Each row was made from one walk, in order. Every step used is in the known rows, and no mark comes twice. Write each row's walk.
In the rows, zero is written as 128.
Known rows:
mosorus -> segit: [108 187 213 196 113 153  79  92 104 120 171 116  94 160 144 163  98 114
 157 115 124 143 119 152 116 143 150 132 141 201 153 172 121 133 113]
zezin -> vude -> bimod -> dofen -> toge: [146 103  96 161 110 126 155 159 124 171 172 138 149 158 152 156 101 131
  95 109 155 161 138 197 116 143 112 107  79 111 143  96 131 154  88]
tuzuv -> toge: [144 157 173 172  62 134 101 126 107 137 117 118  67 114 125 133 120 112
 156  99  96 143 115 130 135 116 181 118 140 169 139 158 163 126 131]
tuzuv -> toge -> dirosol -> zezin: [115 126 154 109  64 117 104  88 138 107 129 166  94  88 106  84 161 138
 146 117  77 127  82  86 104 115 176  84 145 139 117 143 178  96 149]
zagu -> dirosol -> zezin -> vude: [ 97 121 146 129 123 146 115 149 170 104 110 127 142 143 131  96 180 120
 120  94 130 138 116  87 139 175 130 149 118 157  95 126 114  76 141]
toge -> lomis -> bimod -> dofen -> zagu -> dirosol -> zezin: [ 84 144  87  56 176 156 113 105  87 128 121 195 137 124 140 123 151 134
 177 112  79  88  73 104  71 163 152 107 198  97 114 192 139 193 131]
dirosol -> zezin: [111 157 155 142 107 136 134  86 135 105 142 118 122 149 146 128 160  95
 175 123 114 135 124 128 161 125 167 122 164 149 136 108 137  97 139]
faku -> muru -> bevego: [143 150 219 251 113 128 140 111 143  98 143  67  95 170 178 179  97 122
 129  69  78 171 145 148 142  81 114  66 161 188 108 158 175 113 153]
segit -> mosorus: [157 176 172 197  92 120 155 140  99 162 180  96 133 161 151 159 127 110
 134  92 131 114 134 149 182 144 120 146 141 199 125 200 147 102 118]
toge -> lomis -> zezin -> vude -> bimod: [131  99 106 105 130 111 152 109  90 134 101 101 113 115 111 108 112 118
 130 147 134 129 150 118 135  98 127 157 137  93 139  94 147 149 105]
muru -> bevego: [135 185 178 186  81 116 116 100 119 121 161  83  98 152 184 188 133 136
 151  79 102 175 137 160 148  89 114  77 149 200  98 155 157 117 121]
dofen -> bevego: [145 144 114 165 112 102 101 107 133 148 118  86 123 175 149 179 144 123
 146 118  87 121 117 171 157  98 108 133 167 216 132 154 159 116 111]
vude -> bimod -> lomis -> zagu -> dirosol -> zezin: [120 120 109  76 176 128 136 137 141  99  86 138 166 102 106 134 129 139
 122 182 150  61 113 105 102  98 121 131 141 102 122 137 105 144 167]
tuzuv -> toge -> dirosol: [128 139 168 140  67 116  81 102 132 137 113 140  66 103 108 119 128 142
 130 101  70 145  90 110 104 107 155  90 129 176 128 189 189 115 123]
muru -> faku: [113 196 177 215 103 128  90 132 154 153 115  88 143 129 144 197 140  96
 158  91 106 149 138 156 157 144 134 109 124 191 144 133 155 138 141]
dofen -> zagu -> dirosol -> zezin -> vude -> bimod -> lomis: [118 130  76  77 163 116 105 147 166 142 139 162 155 146 100 106 162 139
  76 142 150  99 127 107 112 182 129 162  92  84 105 166  74 143 153]
vude -> bimod -> lomis: [148 182 130 161 151 112 116 109 116 140 137 106 119 151 108 175 119 115
 127 153 140 107 137 175 131 101 141 138 122 111 149 144 117 153 127]
segit -> mosorus -> muru: [142 159 188 206  75 116 126 103  91 144 219 125 130 173 175 171 137 129
 154  98 118 115 151 152 167 172 113 122 139 183 132 232 126  81  86]
zagu -> dirosol -> zezin -> vude -> bimod: [113 104 132 138 123 129 137 147 156 111 147 136 146 138 115 104 177 101
 101 125 142 110 115 100 104 150 134 140  85 110 114 114  84  86 147]
bimod -> dofen -> zagu -> dirosol: [ 92 166 124 119 127 147  69 118 129 163 148 162 151 175 143 150 105 142
 137  83 103 150 117 156 103 170 125 110 146 157 142 249 152 168 108]
dofen -> zezin -> vude -> bimod -> lomis: [174 173 117 154 163 114  97 117 154 171 149  75 114 129 122 133 116 137
 130 154 162 119 177 156 149 113 100 163 114  91 122 110  77 114 114]
vude -> bimod -> lomis -> zagu: [152 143 124 117 159 120 141 118 110 151 100  98 124 121 117 169  83 133
 117 177 144 100 143 137 130  65 113 140 139 134 161 131 118 162 132]
dofen -> toge -> lomis -> zagu -> dirosol: [ 93  94 103  68 156 147 116 156 163 117  33 125  98 110 157 185  83 180
 154 138  87  88 100 146 115 120  81 136 185 179  78 205 175 183 113]
dirosol -> zezin -> vude -> bimod -> lomis: [146 147 107 120 149 111 144 130 140 127 147 118 147 141 105 106 165 124
  96 146 168 120 137 117 146 133 142 151 102  78 129  60  86 113 142]
vude -> bimod -> dirosol -> zezin: [131 137 155 158 122 116 137  94 133  83 201 166 102 125 111 144 144  79
 150 177 109 105 130 159 120 104 170 100 105  87 161 118  90 107 161]
dirosol -> zezin -> vude: [121 135 146 140 105 135 143 122 148 124 143 109 126 150 145  95 173 114
 133 105 133 162 133  93 173 154 146 147 126 151 127  69 115  75 136]
tuzuv -> toge -> lomis -> zezin: [131 130 135  98  84 127 109 104  64 110  57 122  69  69 108  97  96 133
 190 130  92 125 122 115 136  99 181 128 197 114 131 144 214 168 123]
toge -> dirosol -> zezin -> vude -> bimod -> dofen: [115 112 114 105 117 105 135  92 137 143 197 176 179 142 121  76 159 142
  85 115 136 148 102 103  80 122 122  78  92  80 153  81 128  98 108]
lomis -> zagu -> dirosol -> zezin -> vude -> bimod -> dofen: [116  84 114  84 137 140 161 160 128 136 136 158 202 112 132  87 129 145
  95 129 162 119 114  75  80 122 108 111 103 101 148  90 101 118 132]

Which walk is each row?
[151 141 106 133 154 115 133  98  74 113  87 105 140 111  89 145  95  97
 145 180 163 117 160 168 146  92 150 136 145  93 158 127 155 170 131]
vude -> bimod -> lomis -> zezin
[115  97  72  79 134 138 141 143  96 133  74 136 148 118 146 114  82 174
 147 104 138 177 143 168 152 152 108 128 171 101 116  96 209 191  77]
bimod -> dofen -> toge -> lomis -> zezin -> vude
[172 143 152 181 129 116  98 108 164 146 202 110  76 118 122 141 104 107
 140 162 122 133 181 168 138 104 108 136  83 103 143 130  57  86 117]
dofen -> zezin -> vude -> bimod -> dirosol
[120 136 107 116 170 123 118 158 157 107 119 141 163 133  93 105 169 132
  83 134 165  96 116 113 114 158 128 155  92  84  99 116  83 112 156]
zagu -> dirosol -> zezin -> vude -> bimod -> lomis
[122 101  65  95 135 123 156 104  72 122 109 155 148 112 137 152  66 136
 172 163 135 118 136 213 100 101 133  94 169  54 145 121 203 218  87]
vude -> bimod -> dofen -> toge -> lomis -> zezin
[143 138 112 121 152 133 120 133  99 127  51  85 134 118  97 108 108 129
 122 125 166 176 168 122 196 138 128 172 144 135 128 101 160 139 123]
bimod -> lomis -> zezin -> vude
[128 121 136 110 172 143 142 125 106  85 125 148  65  97 115 112 166 110
 152 134  81 118  99  88 136 135 147 140 143 113 110  80  96 121 147]
toge -> lomis -> bimod -> dirosol -> zezin -> vude
[109 116 121 130 129 134 132 148 135 126 172 167 192 144 121  91 161 125
 100 101 158 126 112 117  77 155 132 108  89  75 134 103  98 106 127]
zagu -> dirosol -> zezin -> vude -> bimod -> dofen
[133 107 136 146 108 141 138 122  98 131  80  81 121 124 120 103 114 100
 138 116 144 189 167 111 185 129 133 155 137 167 140 101 163 110 114]
lomis -> zezin -> vude
[107 102 100  99 118 126 127 138 165 147 166 159 139 157 124 103 168 108
  92 131 130 114 127  98 106 169 132 146  84 117 115 165  74 111 144]
dofen -> zagu -> dirosol -> zezin -> vude -> bimod
[158  89 112  99  83 111 141 138  69 135  91 122  79  70  91  75 106 128
 131 138 127 119 130  99 110  99 165 144 129  73 135  99 166 155 119]
tuzuv -> toge -> lomis -> zezin -> vude -> bimod
[126 132 159 145 118 131 122 126 160  93 167 140  98 130 118 103 157 112
 127 124 114 165 139 114 169 154 147 134 107 133 133  92  98  76 152]
bimod -> dirosol -> zezin -> vude
[138 116 133 147 103 120 163 116 139 129 177 118 131 146 129 104 171  92
 115 134 145 131 134 107 136 125 149 138  92 107 139  58  88  83 136]
dirosol -> zezin -> vude -> bimod
[126  70  60  40 137 124 194 148 130 145 135 164 166 111 162 110 105 180
 117 153 141 109 117 125 101 113  96 111 144  67 131  41 137 176 109]
dirosol -> zezin -> vude -> bimod -> dofen -> toge -> lomis -> zagu
[122  68 128  96 130 135 163 159 152 120 109 126 153 109 126  99 146 122
  95 148 147 101 121  62 102 115 108 139  97 138 124 101  82  95 151]
lomis -> zagu -> dirosol -> zezin -> vude -> bimod
[117  68  70  57 159 136 143 189 141 157  92 155 154 116 148 146  76 198
  89 127 134 105 105 144  70 128  62 121 121 107 108 145 142 194  91]
zezin -> vude -> bimod -> dofen -> toge -> lomis -> zagu -> dirosol
[114 157 168 152 121 131 119  94 142  73 167 155  96 127 124 133 145  98
 170 145  94 138 128 148 156 126 168 113 137 132 144 131 116  97 159]
bimod -> dirosol -> zezin
[112 119 116  61 176 147 123 172 165 109  49 119 160 109 113  93 143 171
  97 130 157 121 123  57 150 150  97 165 139 151  95 114 111 115 159]
bimod -> lomis -> zagu -> dirosol -> zezin -> vude
[122  44  76  77 134 148 177 188 150 129 117 176 193 107 148 116 112 156
  90 136 165 117 114 126  85 142  90 101  97 104 121  93 115 144 127]
lomis -> zagu -> dirosol -> zezin -> vude -> bimod -> dofen -> toge
[146 110 155 161 147 153 155 134 103  91 139 144  78 100 112 116 165  75
 139 132 102 151 118  95 149 143 158 133 105 141 130  75  80  92 162]
lomis -> bimod -> dirosol -> zezin -> vude
[158 126 106 101 187 125 100 155 171 162  85  86 136  93 117 132  88 168
 112 168 164  91 163 108 115 102  60 166 116 115 105 154  71 121 124]
dofen -> zezin -> vude -> bimod -> lomis -> zagu -> dirosol
[122 144 117 158 111 147 124 128 123 145 136 139 141 160 168 178  93 137
 157  99 121 167 128 213 140 147 127  93 145 150 138 145 182 167  92]
bimod -> dofen -> toge
[143 109 112 104 177 128 125 180 145 147  70 102 145 118 101 140 105 157
  63 146 162 106 131  96 111 115  77 166  92 142 120 149  93 144 133]
zezin -> vude -> bimod -> lomis -> zagu -> dirosol
